Each row was made from one small tree. The marks that hang from a mark follow it in brackets, in alphabetical order. Every link used is in the known rows. Write each row's tree.
Known rows
bolupoz[pupi zufezen]: [-26.8 -37.1   1.0   8.0  41.4  19.3  12.5   5.2  19.2 -33.2  22.3 -17.6
  24.2  25.2  10.3  33.9  23.4  27.8 -26.7  -0.8 -40.4  18.8 -12.5   4.2]
pupi[bolupoz]: [-14.4  25.3  -1.3   7.0  30.3  11.3  21.2  11.3  -0.3 -27.1  -8.5  -9.3
  -5.1  28.6   9.6  83.5  34.0   1.3 -46.2  36.3 -73.0  20.0  -8.5  -3.9]
netu[mogud zufezen[bolupoz figus zezam]]: [-15.2  15.4  11.6  21.3  15.7 -73.9 -20.7   5.0  -0.9   7.8 -25.5  41.3
  14.3  -0.1   9.4 -27.0   0.3 -16.8 -40.8  38.8   0.2  -6.4  -2.3  10.5]
mogud[netu]: [ -7.1 -14.3   3.1  -6.1  31.0  11.6  11.1   4.7   4.8 -36.8  -2.7 -22.6
  -5.3  45.1  21.9  59.4  33.7  -1.2 -25.5  26.0 -16.0  14.3   9.2   8.2]
zezam[zufezen[figus]]: [-23.8  -8.2   7.6  52.5  23.7 -16.1  22.1  10.4   5.4 -23.5  -4.0 -21.5
 -13.9  33.8   5.5  38.4  -5.0  -4.2 -47.5  10.8 -65.4  28.0   1.5  15.9]
bolupoz[pupi zufezen[figus netu[mogud]]]: [-20.6 -39.0   3.9   4.6  37.2 -18.8 -21.0  -5.8  20.5  14.9  11.4  12.4
   0.6  -3.4  -1.4   4.5 -25.6  28.8 -33.6   1.5  19.4  11.8 -14.1 -18.2]
pupi[bolupoz[zufezen[figus]]]: [-23.7  15.0 -14.9   6.8  26.8  -8.4  25.4  10.3   3.2 -15.6  34.9  -9.5
 -19.4  21.6  14.6  71.7 -16.8  18.2 -42.0  16.8 -60.3  26.0  -8.1   3.4]
bolupoz[pupi zufezen[figus]]: [-27.5 -52.5  -4.6   4.3  39.7   3.1  11.3   5.3  19.5 -17.1  28.2 -12.6
   3.8  23.1   8.6  32.3 -18.6  31.8 -32.7   1.0 -41.9  25.3 -14.9   4.6]
netu[zufezen]: [-13.4  13.7  10.1  16.6  34.4  -1.3  19.6   6.9   7.6 -37.5 -12.3  14.3
   0.4  38.3  35.5  56.5  33.5  -8.3 -41.1  36.3 -36.1  15.3   2.7   6.5]
bolupoz[pupi]: [-16.6 -40.8   8.4   8.4  39.5  22.4   8.5   9.5  14.8 -33.3 -14.2 -15.4
  17.3  31.1   0.6  42.3  32.8  13.0 -32.9  15.9 -54.3  20.4 -16.0  -2.6]
netu[mogud zufezen]: [ -9.6  10.6  18.4  15.0  37.4 -13.7  -8.4  -1.0   4.4 -32.0 -31.6  31.1
  13.0  22.3  19.0  43.7  33.8 -12.9 -44.5  38.4 -25.5  -2.0   3.5  -8.7]
mogud[netu[zufezen[bolupoz zezam]]]: [-14.4   3.8  -0.3  15.6  13.8 -33.5   4.9   1.8  -6.1 -18.7 -14.2   8.0
   2.7  26.4  41.5   1.8  37.5  -9.7 -20.6  39.7  29.0   8.8  10.9  25.9]
zezam[zufezen[netu]]: [-22.4   8.0  11.2  55.2  24.2  -8.4  18.9   4.1   9.5 -10.7 -11.0 -11.1
  -7.5  18.7  15.4  29.5  30.6  -2.5 -37.0  13.3 -13.1  20.2   0.8   8.5]
bolupoz[zufezen[figus]]: [-21.5  -0.2  -0.6   1.7  31.4 -17.0  14.4   9.0  11.7 -16.8  36.6 -11.6
   1.9  29.2  11.3  32.3  -9.7  11.7 -37.4   6.7 -43.0  14.2   1.4  12.8]
netu[zufezen[bolupoz zezam]]: [-19.8  22.8  10.1  24.2  17.6 -44.2  10.0   7.0  -1.1 -12.0 -15.0  19.8
  23.5  17.1  22.9  -9.8  47.2 -14.7 -32.3  35.0  -9.1   5.1  -3.4  23.6]
netu[zufezen[bolupoz[pupi] figus zezam]]: [-27.0 -32.7  -3.6  25.9  20.7 -40.6   3.1   7.3   5.2   1.2 -21.4  19.9
   7.8  10.9  16.0 -17.5  -8.2  10.3 -29.8  29.3  -9.6  15.1 -21.1  18.6]
neto[figus[zufezen[netu[mogud] zezam]]]: [-20.6  43.3   8.3 -49.3  17.6 -51.3 -19.6  -4.7  -7.2  30.3 -25.5  31.3
  20.7   2.3 -17.5  -2.1   5.4 -28.4 -23.2  27.8  33.9 -40.9   5.4   8.9]
neto[figus[zufezen[bolupoz zezam]]]: [-28.2  35.7   6.8 -47.0  10.1 -39.9   9.1   9.9  -3.9  -0.9  -9.0   4.0
  35.2  26.4  -8.0 -24.8   6.4 -26.8 -19.6  25.4 -16.1 -23.8  -0.4  25.2]
neto[figus]: [-18.6  21.0   9.3  -3.4  34.3   5.8  21.8  13.4   7.8 -17.3  -5.0   0.5
   6.4  40.6   5.1  41.1  -5.3 -16.5 -42.3  24.5 -56.6  -7.2  17.2   4.3]
zufezen[figus]: [-14.1  -2.4   8.1   0.3  29.4 -15.9  16.8  11.6  10.7 -14.7   1.3  -6.9
  -8.8  34.6   2.9  42.6   0.1  -3.6 -42.8  22.3 -57.7  11.9  -4.0   6.8]

Write each row's tree
[-27.0 -17.5   5.1 -35.0  12.7 -32.0  -7.9   0.0   8.0  13.1 -15.8   3.5
  30.2   6.5 -10.7 -34.8  35.0   9.1  -8.7  15.8  33.1   3.7 -30.6  11.2]
figus[zufezen[bolupoz[pupi] netu zezam]]
[-11.9   9.5  27.7   7.3  18.7 -47.8 -25.2  -1.6  18.3  21.9 -16.1  25.5
   2.8   3.8  -6.1 -34.8 -16.9  -5.0 -46.7  24.6  15.9  -2.6  -3.2 -24.3]
zufezen[bolupoz figus netu[mogud]]
[-26.9  39.5 -18.2  18.2  19.5 -28.1  15.5   2.4  -8.7  18.3  27.6  -1.9
  -0.3  -7.3  14.7  45.4  41.7  14.3 -23.3  19.1   1.5   4.5  -9.3  16.8]
pupi[bolupoz[zufezen[netu zezam]]]
[-19.1  14.3  29.3  59.1  16.2 -32.8 -18.2  -0.7  14.9   1.8 -29.1   7.3
  14.5   0.6   5.4 -35.7  21.8 -12.2 -44.9  16.9  10.6   7.1   3.2 -18.1]
zezam[zufezen[bolupoz netu[mogud]]]
[-35.2  -8.7  -1.5 -45.7  16.8 -21.4   3.0   7.0   2.8  -0.3 -15.7   1.0
  40.8  21.2 -15.0 -26.5  -6.5  -9.2 -16.8  17.9 -11.9 -11.8 -12.7  20.8]
neto[figus[zufezen[bolupoz[pupi] zezam]]]
[-21.2  17.7   0.5   9.9  20.2 -68.1 -23.1  -4.3   3.3  39.1  16.1  15.7
   8.3 -17.1  -2.6  -6.5   6.4   5.8 -29.7   7.5  25.0 -17.2  -1.5  13.8]
bolupoz[zufezen[figus netu[mogud] zezam]]
[-17.5  -1.2  14.9  52.9  23.9 -36.2 -11.8  -0.7   9.1  14.8 -24.2   6.2
 -17.9   4.1  -0.8   9.1 -13.0  -6.7 -48.3  14.0  -5.6  10.6   2.6  -8.7]
zezam[zufezen[figus netu[mogud]]]
[-23.8  31.7  13.3 -50.1  26.7  -8.3  14.3   1.5   7.8   7.2  -6.8  12.3
  -0.6  39.2   2.9  28.7 -14.0 -18.8 -25.3  24.4  13.9 -14.6   6.7   2.9]
neto[figus[zufezen[netu]]]
[-21.2  25.5   1.8 -39.8  17.3 -40.6   7.2   2.4  -2.8  12.3  -7.4   2.0
  14.0  13.6  -3.7  17.6  55.1 -11.1 -11.7  21.1  19.9 -10.7 -16.4  26.2]
figus[zufezen[netu zezam]]
[-27.1  33.2  -1.8 -47.0  22.0 -30.5  17.1   8.2  -8.0  -1.1  -9.2   1.9
  23.0  30.3  -9.2  27.4  13.4 -27.1 -20.5  25.5 -27.3 -24.8   3.9  31.4]
neto[figus[zufezen[zezam]]]
[-28.3 -38.0  -2.4   5.2  33.2  -7.7   6.1  -2.2  22.1   7.8  29.3  -3.5
  -5.9  14.3  10.2  19.2 -23.2  36.0 -29.3  -0.3   5.8  23.2 -16.3  -2.3]
bolupoz[pupi zufezen[figus netu]]
[-18.0  35.6   2.0   9.8  29.6 -11.2 -11.8  -3.5   8.2   5.6  11.8  14.3
   0.5  -5.1  13.0  50.6  20.9  13.3 -43.3  21.1  -0.9   6.4  -3.3 -22.5]
pupi[bolupoz[zufezen[netu[mogud]]]]
[-18.9 -22.1   8.8  25.6  23.5 -37.4 -25.0  -0.8   5.1  -5.3 -44.1  34.6
  38.7  -4.1   6.4 -27.7  32.9  -4.2 -32.2  30.8  -2.0   1.0 -15.1  -0.9]
netu[mogud zufezen[bolupoz[pupi] zezam]]
[-18.4  -5.4  -3.8  10.0  11.6 -52.1   3.9   1.2  -6.1  -4.6  -9.2  12.3
 -18.2  25.2  40.4  -1.9  -3.6  -8.2 -23.8  37.0  30.3  13.0   7.0  26.8]
mogud[netu[zufezen[bolupoz figus zezam]]]
[-25.5   3.5  16.0  57.0  11.5 -36.3  10.4   5.5  13.8   8.3  -6.5  -4.5
 -15.8  16.0  14.1 -23.8 -22.2  -1.0 -41.7  10.3  -1.1  23.6  -0.9   2.2]
zezam[zufezen[bolupoz figus netu]]
[-21.9 -26.2   6.7  13.0  22.5 -20.9  -2.0   9.8   7.2  -6.4 -17.3  -8.6
  39.4   8.9  -3.8 -22.4  44.2   6.2 -23.2  14.9 -32.0   7.6 -22.6  15.2]
zufezen[bolupoz[pupi] zezam]
[-20.6 -41.6  -7.2  15.8  19.9 -15.9   0.6  -1.4  -1.1 -22.0 -24.2   3.0
   8.1  22.8  35.9  -2.7  24.4   9.0 -17.0  30.0  31.9  17.6  -4.0  20.4]
mogud[netu[zufezen[bolupoz[pupi] zezam]]]
[-30.9 -32.7  12.9  60.6  18.8   1.8   6.0   4.0  18.0  -8.1 -20.5 -13.1
  10.2  14.5   8.1 -21.4  10.3  13.0 -34.5   5.1   0.6  31.2 -14.3  -7.8]
zezam[zufezen[bolupoz[pupi] netu]]
[-17.5 -35.2  20.5   5.1  26.7 -29.7 -31.2  -4.3  23.7  21.1 -25.6  21.3
   4.9   1.4 -12.7 -37.7 -30.7  13.8 -42.0  17.4  18.0   9.5 -16.8 -28.4]
zufezen[bolupoz[pupi] figus netu[mogud]]
[-25.3 -31.2  20.7  56.2  21.8 -13.0 -25.3  -3.1  21.9   0.2 -38.6   4.5
  20.0  -5.2  -2.1 -37.5   9.4  11.9 -40.5   7.4  11.5  19.8 -13.8 -22.3]
zezam[zufezen[bolupoz[pupi] netu[mogud]]]
[ -8.7   3.9  19.7   3.5  26.5 -37.3 -18.6  -2.6  10.9  18.3 -12.6  21.0
 -12.0   8.1  -5.4  15.6  -8.9  -3.8 -45.7  23.3   2.3  -3.2   0.6 -16.2]
zufezen[figus netu[mogud]]
[-25.0 -26.5  17.7 -41.1  23.7  -3.7  -1.9  -0.2  22.9  -8.2 -14.7   1.5
  19.6  22.0  -5.0 -16.8  14.9  10.5 -17.7  13.7  25.3  16.1 -31.4 -10.4]
figus[zufezen[bolupoz[pupi] netu]]
[-24.5 -42.9   9.5  17.9  30.7 -10.3   9.6   9.7  18.8 -22.1 -19.1  15.7
  -4.4  32.0  23.4   1.4 -28.8  10.5 -40.4  28.4 -19.0  29.8 -17.0  -5.3]
netu[zufezen[bolupoz[pupi] figus]]
[-26.6   5.5 -12.3  12.3  22.9 -47.3  12.8   9.8   0.3   6.0  35.8 -12.8
  13.4  12.4   4.9  16.9  14.9   9.0 -28.5   7.5 -34.9   1.4  -4.4  36.1]
bolupoz[zufezen[figus zezam]]
[-12.3   5.4  21.8  14.2  25.0 -44.3 -19.4   3.5   7.3 -10.3 -26.2  38.0
   0.7  18.6  16.8 -13.1 -15.6 -12.8 -53.1  37.3 -13.6   7.7   0.4 -16.3]
netu[mogud zufezen[bolupoz figus]]
[-32.2 -45.4   9.8  60.8  20.0 -17.0   5.4   4.9  18.8   8.5 -16.9  -7.8
 -12.8  12.7   5.5 -31.5 -31.6  21.9 -38.7   3.6  -1.0  36.8 -16.7  -7.8]
zezam[zufezen[bolupoz[pupi] figus netu]]
[-12.2  30.1  22.0  11.1  14.3 -64.0 -30.0  -3.1   7.2  28.7 -25.8  25.1
  32.2 -14.2  -8.9 -49.8  45.7 -10.5 -31.7  26.7  29.2 -17.7  -4.3  -1.0]
zufezen[bolupoz netu[mogud] zezam]
[-19.6  13.0   5.7  26.0  16.7 -59.3  10.6   9.6  -1.9   2.1 -10.1  22.0
   3.0  16.5  22.5 -14.1   3.2 -10.8 -37.1  34.7 -11.9   7.7  -2.5  25.8]
netu[zufezen[bolupoz figus zezam]]
[-30.2 -39.7 -18.7   9.7  29.0 -26.0   7.9   7.6   5.2   0.1  27.0 -12.3
  16.1   7.1   0.5  12.9   2.6  29.2 -23.0  -0.2 -30.4  12.4 -21.2  28.6]
bolupoz[pupi zufezen[figus zezam]]
[-26.4  40.7   1.2 -44.5  18.3 -37.9  11.6   0.5  -7.0  26.8  -7.9  13.2
   9.4  18.2  -5.2  11.5   6.5 -22.2 -18.4  26.1  21.5 -27.8   4.0  25.8]
neto[figus[zufezen[netu zezam]]]
[-24.0  27.1  -3.6  11.6  23.0 -40.9   5.5   1.2   5.3  19.5  31.3  -2.1
  17.4   0.9  12.9   6.6  49.0   8.2 -20.8   6.8  15.5  -7.8  -0.3  26.3]
bolupoz[zufezen[netu zezam]]
[-11.6  17.9  23.0 -46.1  26.0 -24.7 -16.1  -6.3  10.9  -2.6 -21.4  18.6
  13.2  16.6  -7.6  22.8  32.3 -15.3 -26.3  23.2  19.4  -6.2 -11.0 -12.4]
figus[zufezen[netu[mogud]]]
[-25.3 -20.4  -3.4  12.4  29.5 -33.2 -28.2  -7.6   8.8  24.1   2.8  11.3
  32.9 -19.2  -7.2  -8.7  39.9  22.7 -18.9   2.7  29.5 -10.0 -15.1   2.7]
bolupoz[pupi zufezen[netu[mogud] zezam]]
